What can hang from each mark
Z: A T
P: A G
N: G
A: P
T: H Z
H: A T
G: N P T

Every row comes from one small tree of marks. The marks that hang from a mark follow it in brackets, in alphabetical order. Every link used is in the known rows. Which tree was each row made from?
Known rows
G(N P(A)):  25.7  20.8   0.8  -9.7  11.8  24.3   7.8  -1.4   0.4 -46.9  49.6 -19.8   2.3  -5.9 -27.6  24.8 -21.5  11.9  14.9 -20.6  22.2 -10.7 -20.2  -8.3
G(N P T(H)):  55.3  28.4  44.6 -29.3  -1.5  22.8  -4.4   7.6  10.0   4.8  42.6  10.3  17.8  -5.1 -39.2  33.7 -43.1  -1.2  31.5 -24.4  19.1 -14.4  -2.8  14.2
H(A):  -7.7  22.7   6.4   4.7  10.9  -5.3   2.7   6.4 -25.7  -7.2  -4.8  -4.4  -8.3 -10.0  -3.3 -12.5  14.1  16.5 -23.6  -3.2 -18.4  -2.0 -26.6 -14.2
T(H(A(P(G))) Z): -16.6  -4.3   0.8  16.9 -15.3  -6.0  10.6 -19.4  -8.0  23.4 -20.4  -5.8  14.7  -8.2   3.0   8.6  24.2   6.7   0.2  -2.2 -21.9  17.5   0.5 -12.8
N(G(T(H))):   4.9  11.2  43.4 -18.4 -24.2 -16.6 -23.3  26.1  14.2 -13.5   9.6  17.3  -1.7 -13.0 -20.8  12.8 -30.4  11.6  12.8  -6.8 -16.6 -14.7   1.5  38.9
G(N T(H Z)):  28.5  19.8  54.4 -27.3 -15.1  16.1   3.9  -7.0  15.9  28.5  20.3   0.4  18.1 -16.7 -23.4  30.6 -23.4 -12.1  36.4 -28.2  -7.8 -14.4  19.4   6.0
N(G(T(Z))):  -2.1   8.7  47.3  -9.8 -22.7 -12.8 -14.8  14.5  16.5 -14.7   7.3   1.3 -16.9 -13.1 -15.8  19.7 -18.3   6.6  15.6   3.5 -15.4  -7.0  -1.1  28.9
N(G(P T(Z))):  18.4   5.7  47.8 -10.6 -18.3  -3.3 -11.0  14.4  14.7 -22.3  22.2  -0.6 -22.0  -2.9 -24.0  30.1 -21.1   6.5  21.7  12.0  -1.8   0.5  -8.1  27.1
A(P(G)): -32.7  22.7 -22.3  16.8   7.9  -8.9 -19.1 -11.4 -13.9 -38.6   4.6 -12.0  15.9   0.9  -7.3  -6.2 -30.1  43.5 -14.0  -6.3  12.3   8.0 -42.0   7.8
H(A T): -14.5  25.7   5.5   8.8 -10.1  -6.9   7.9  -8.1 -21.5   2.8 -14.0   3.0 -10.9  -7.3  -8.6 -29.0  22.6   6.4 -37.4  16.5 -36.9   2.7 -27.0  -2.6
P(A G(N T(H))):   3.0  30.8   8.8 -19.4  14.5   5.5 -16.2   3.0  33.6 -33.3  34.8  10.7  34.5 -16.4  -3.5  11.3 -18.3   0.1  27.5 -13.5   8.8 -19.3 -22.1  42.4
Z(A(P) T(H)):  20.3  23.1  -8.7  -0.7 -34.1 -11.0  -6.0  -5.6 -37.1  -0.9 -19.3 -15.4   6.1  -2.7   7.7 -38.2 -26.7  30.1 -42.4 -12.3 -18.0 -19.6  17.6 -35.7
G(N P):  23.9  25.0  15.7 -11.1   4.1  26.2  -1.4  -1.5 -12.9 -32.2  40.0 -13.3   0.2  -2.2 -38.6  25.9 -30.9  22.0   8.2 -20.1  18.5  -4.0 -14.0 -11.3
T(Z(A(P))):   0.1  16.6   4.8  24.5  -9.7  -2.7  15.7 -33.1 -23.3 -13.3  -1.0 -27.9 -14.1  -5.7   6.7  -3.7  -3.8  21.0 -19.6 -13.7 -16.5   3.7  10.2 -43.8
P(G): -26.9  30.4  -0.6   2.2  10.8  -2.8 -22.3  -1.1  -6.4 -40.9   8.5   0.9  10.5  -9.5  -3.2  -6.1 -10.6  37.8 -11.9   0.5  -4.0  -1.2 -33.0  16.9
G(N T):  21.6  41.0  42.0 -25.0   4.0  11.5 -13.2   5.8   4.8  -8.3  32.5   2.0  11.3 -12.6 -28.0  14.9 -42.5   5.9  19.2 -27.4   9.5 -22.1 -12.2  13.5
N(G(P T(H))):  24.2   8.0  42.8 -16.7 -21.1  -5.7 -16.0  27.1  11.6 -20.2  22.8  14.0  -7.7  -3.5 -29.6  23.0 -32.8  11.1  18.5   2.5  -1.4  -8.3  -3.0  37.3
P(A G(N T(Z))):  -2.6  27.7  11.4 -14.9  17.4   9.0 -10.2  -8.9  35.1 -36.9  32.6  -3.5  18.6 -16.2   3.3  17.4  -5.2  -4.0  31.2  -3.9  10.8 -10.8 -28.6  30.3
P(A G): -24.6  25.8 -16.5   3.0  21.9  -4.8 -11.0  -1.0  12.2 -61.6  21.0  -7.0  12.5 -15.3  11.2  -9.1   2.7  23.7  -4.0   0.2  -1.1  -9.8 -40.2  21.8
Z(A(P(G)) T(H)):   5.7  25.1 -19.0   0.2 -31.2 -12.8 -17.9  -7.2 -29.4 -11.6 -19.7  -6.3  13.1  -1.2  11.8 -36.9 -23.8  35.6 -39.6   0.0 -12.6 -15.7   5.6 -19.8
H(T(Z(A(P)))):  -8.1  20.2   5.9  24.0 -27.5  -2.7  15.2 -38.6 -16.6  -6.4  -8.3 -16.3 -15.4  -7.2  -1.2 -21.4   3.7  12.0 -30.5   3.8 -33.1   3.4   2.9 -22.9

Write each row's tree
-22.3   9.3  -7.5  26.3 -21.4  -7.8  19.0 -28.6 -19.4  16.7 -24.2 -12.3 -13.7  -0.9  -5.0 -17.9  24.4   1.4 -26.2  18.4 -28.7  20.6 -23.1 -15.2 | H(A(P) T(Z))
  0.8  -5.6  23.1   5.5 -18.0   1.5  21.3 -11.2 -12.3  35.8 -16.7  -6.9   5.0 -15.7   3.7   8.0  33.0  -3.5   0.4  -8.0 -38.5   8.6  17.5 -23.9 | T(H(A) Z)
 -4.5  -7.3   5.7  14.4 -19.0  -2.3  21.4 -18.7 -15.9  32.2 -19.4 -12.9   8.4  -8.9   0.0   6.7  20.0   1.3  -1.9 -10.9 -26.2  12.9   7.8 -24.9 | T(H(A(P)) Z)
-20.1  28.4 -15.5  -5.3  20.9   7.0 -13.6  -1.7  16.1 -63.5  29.8  -3.6  20.3 -14.6  -1.9   5.0  -7.0  17.5  10.2 -10.6  10.4 -10.9 -31.9  21.1 | P(A G(N))
 21.7  13.0  30.1 -14.6  -4.3  -7.2 -11.2  24.4  21.5 -48.1  36.2   0.7 -19.4  -4.6 -19.6  17.0 -28.6   7.1  18.8   6.0   8.1 -11.4 -22.9  36.6 | N(G(P(A) T))
-38.1  23.8 -24.8  22.1  -6.4 -15.2  -6.8 -17.4 -18.2 -10.4 -21.0   4.1   0.6   2.7  -5.9 -29.3  11.4  19.5 -35.6  24.4 -17.6  18.1 -47.7  12.4 | H(A(P(G)) T)
-14.9  33.7  -5.5   1.2  10.1  -1.6 -25.1  -8.1   2.4 -29.4  17.3  -1.7  21.3  -0.3 -19.3   8.4 -46.8  30.4   4.8 -13.5  27.3   1.0 -41.5  23.7 | A(P(G(N T)))
-15.7  12.6  14.2  12.8 -21.9  -3.9  18.6 -22.0 -13.7  19.3 -23.3  -4.6 -16.6 -11.8  -1.8 -17.9  40.8  -4.2 -23.9  21.2 -43.7  12.1 -13.5 -13.2 | H(A T(Z))
  9.0   4.4  10.7  20.6 -24.3  -2.6  19.4 -31.7 -16.0  11.0 -10.0 -16.8   4.3 -10.5   8.0   0.3   0.1  11.5 -10.4 -21.6 -26.5   0.1  33.5 -37.7 | T(H Z(A(P)))
 -0.6  35.9  25.6 -21.1   3.9   6.7 -28.3   4.0  16.1 -14.1  21.2  20.3  32.4 -11.8 -18.3  15.1 -30.8  14.2  20.0 -13.8   5.3 -11.4 -15.4  37.3 | P(G(N T(H)))
 47.5  13.8  46.4 -11.7  -6.7  10.9  15.2  -4.7   2.8  30.0  14.7   1.8  -1.5  -5.8 -10.8  22.3   2.9 -15.5  21.9   4.7  -7.5   5.5  -4.6  -1.6 | G(P T(H(A) Z))
-21.8  21.4 -16.4  21.3 -13.3 -12.2   6.7 -17.2 -24.0   1.0 -17.7  -3.0  -8.5   0.4 -11.5 -30.3   7.2  13.2 -39.8  12.5 -22.8  13.3 -36.7  -3.4 | H(A(P) T)
-19.6  24.7  -1.5  26.5 -22.6  -5.5   5.3 -39.5  -9.8 -15.8 -10.3  -9.5  -8.9  -6.5   2.3 -22.0   5.5  15.9 -28.1  15.3 -29.7   8.3  -6.3 -10.6 | H(T(Z(A(P(G)))))
 -2.7  38.8   5.6 -17.6  22.6   3.9 -18.0   2.0  30.5 -50.3  37.9   4.3  22.8 -16.6  -3.2   6.3 -20.5   5.8  20.1  -8.6  15.7 -19.3 -38.5  37.6 | P(A G(N T))
 -8.9  21.6  -2.1  19.9  -5.1   2.2   2.8 -34.5 -12.9 -23.2   1.8 -18.5  -2.0  -4.5   2.0   5.7  -6.9  22.7  -6.5 -10.9  -6.0   6.0   5.2 -30.6 | T(Z(A(P(G(N)))))
  3.0  39.1  -5.5  15.1   2.3 -11.6 -11.5 -16.0 -16.1 -28.4   3.1   5.1  10.6  -1.1   4.7 -20.6 -30.5  27.5 -21.3 -11.1  -3.0  -7.7  -7.8  -4.8 | Z(A(P(G(T(H)))))
-29.8  26.9 -22.3   9.1   6.5  -1.1 -22.0 -12.8  -8.3 -39.8  12.2  -9.6  19.9   0.2 -20.0   5.6 -36.8  42.4  -5.7 -15.8  21.6   6.2 -35.1   8.3 | A(P(G(N)))
 29.1  30.5  45.9 -29.5  -7.3  11.6 -10.8   7.8  10.0  10.5  25.6  10.6  25.1 -13.6 -25.9  19.6 -39.9   0.0  26.0 -34.0   1.9 -23.9   6.7  17.3 | G(N T(H))
  6.3  10.1  -1.8 -15.4 -31.7  -8.4  -5.3   9.0 -29.4  24.0 -24.0 -11.3  11.6  -5.0  -2.4 -25.9  -5.5  18.9 -29.8  -2.0 -20.6 -12.8  -5.2 -16.2 | Z(T(H(A(P))))
  2.0   3.8   8.4  -1.3  -8.4  -5.3  -6.9  20.4   6.5 -60.8  28.8  -8.5 -18.9  -3.0 -17.8  17.0 -16.1  19.8   3.2   3.1   2.3  -3.8 -17.0  21.3 | N(G(P(A)))
-17.9  31.8  -6.5   7.1  10.0 -10.3 -23.6  -6.3  -1.5 -29.2  10.4  -2.2  17.8   0.5  -7.4  -3.3 -40.0  32.9  -5.1  -4.2  18.8   2.5 -47.0  23.4 | A(P(G(T)))
  0.8  17.5  15.1  -7.3   9.5  -2.8  -5.0  -6.2  33.1 -20.4  19.5   3.5  22.2 -19.6  17.8   5.7   5.4  -6.3  23.0   1.5  -7.2 -11.2 -21.0  33.1 | P(A G(T(H Z)))
 25.5  33.7  34.3  -6.5  -1.9  10.4   1.3 -21.2   1.5  -0.8  21.0  -7.8   1.1  -9.5 -13.8  17.4 -34.1  -2.6  15.8 -23.3   5.4 -10.2   7.7 -12.9 | G(N T(Z(A(P))))
-17.6  21.2  -4.5  12.4  11.8 -10.7  -4.5  -9.4 -10.1  -2.6 -10.2  -2.9   1.6  -0.7   0.8  -4.7   4.4  14.7  -7.9  10.5  -1.1  16.3 -41.3   3.2 | H(A(P(G(T(Z)))))
 25.4   6.1  31.7 -16.2 -15.9  -8.8  -8.8  26.4  24.2 -32.4  28.5   9.6  -7.2  -5.4 -16.9  22.0 -25.5   1.8  22.7   0.1   1.2 -12.4  -8.2  41.0 | N(G(P(A) T(H)))
 12.1  10.3  11.5 -22.6 -30.5  -5.0  -5.8  16.2 -25.3  24.9 -21.7  -4.0   7.8 -10.4   0.5 -25.6   2.6  15.3 -28.6  -0.5 -29.0 -18.8   0.8 -14.8 | Z(T(H(A)))
  3.0   1.3  48.6 -11.5 -27.9 -16.1  -8.2  17.5  15.5   7.3  -3.5  13.6 -10.6 -11.4 -12.6  18.7  -1.6  -5.0  17.5   3.9 -26.4  -1.9   9.9  25.8 | N(G(T(H(A) Z)))
 26.8  18.2  50.8 -22.0 -13.0  12.5   6.9  -4.2  10.0  39.0  10.3   6.8  16.9 -15.4 -18.4  28.3  -4.5 -19.7  30.3 -21.4 -11.4  -7.8  12.1   2.9 | G(N T(H(A) Z))
 -5.2  34.7  28.9 -15.1   7.2  10.1 -21.0  -8.6  18.8 -17.5  20.6   4.5  18.3 -11.6 -15.3  21.6 -19.2  12.0  23.0  -1.2   5.6  -2.1 -21.2  25.6 | P(G(N T(Z)))
 21.4  30.4  51.2 -21.9  -3.6  16.4  -2.2  -6.5  10.0   7.6  25.2  -6.2   5.3 -16.5 -20.8  27.3 -23.8  -4.7  29.2 -21.7   3.0 -13.0   0.7   0.7 | G(N T(Z))
  1.1  40.2  24.9  -9.2   7.1   7.6 -20.0 -14.0  13.9 -24.7  18.6   7.0  11.0  -9.5  -4.5  13.0 -18.2  12.6  15.3  -2.0  -0.4  -5.2  -8.8  12.5 | P(G(N T(Z(A))))
-10.7  36.4 -19.9  25.7   8.0 -11.5 -11.0 -19.6 -26.6 -49.5   4.0  -6.9  -2.3   1.1   5.7 -22.5 -22.6  41.4 -34.9  -8.2  -1.2  -2.0 -14.4 -18.2 | Z(A(P(G)))
 18.1  11.5  35.6  -3.9 -10.7  -5.1   9.7  -7.7   2.0  40.8  -4.5  -0.5   8.5 -11.8  -0.7   8.3  -3.3  -9.9  11.4  -9.6 -15.6   0.0  -4.6   1.0 | G(T(H(A(P)) Z))
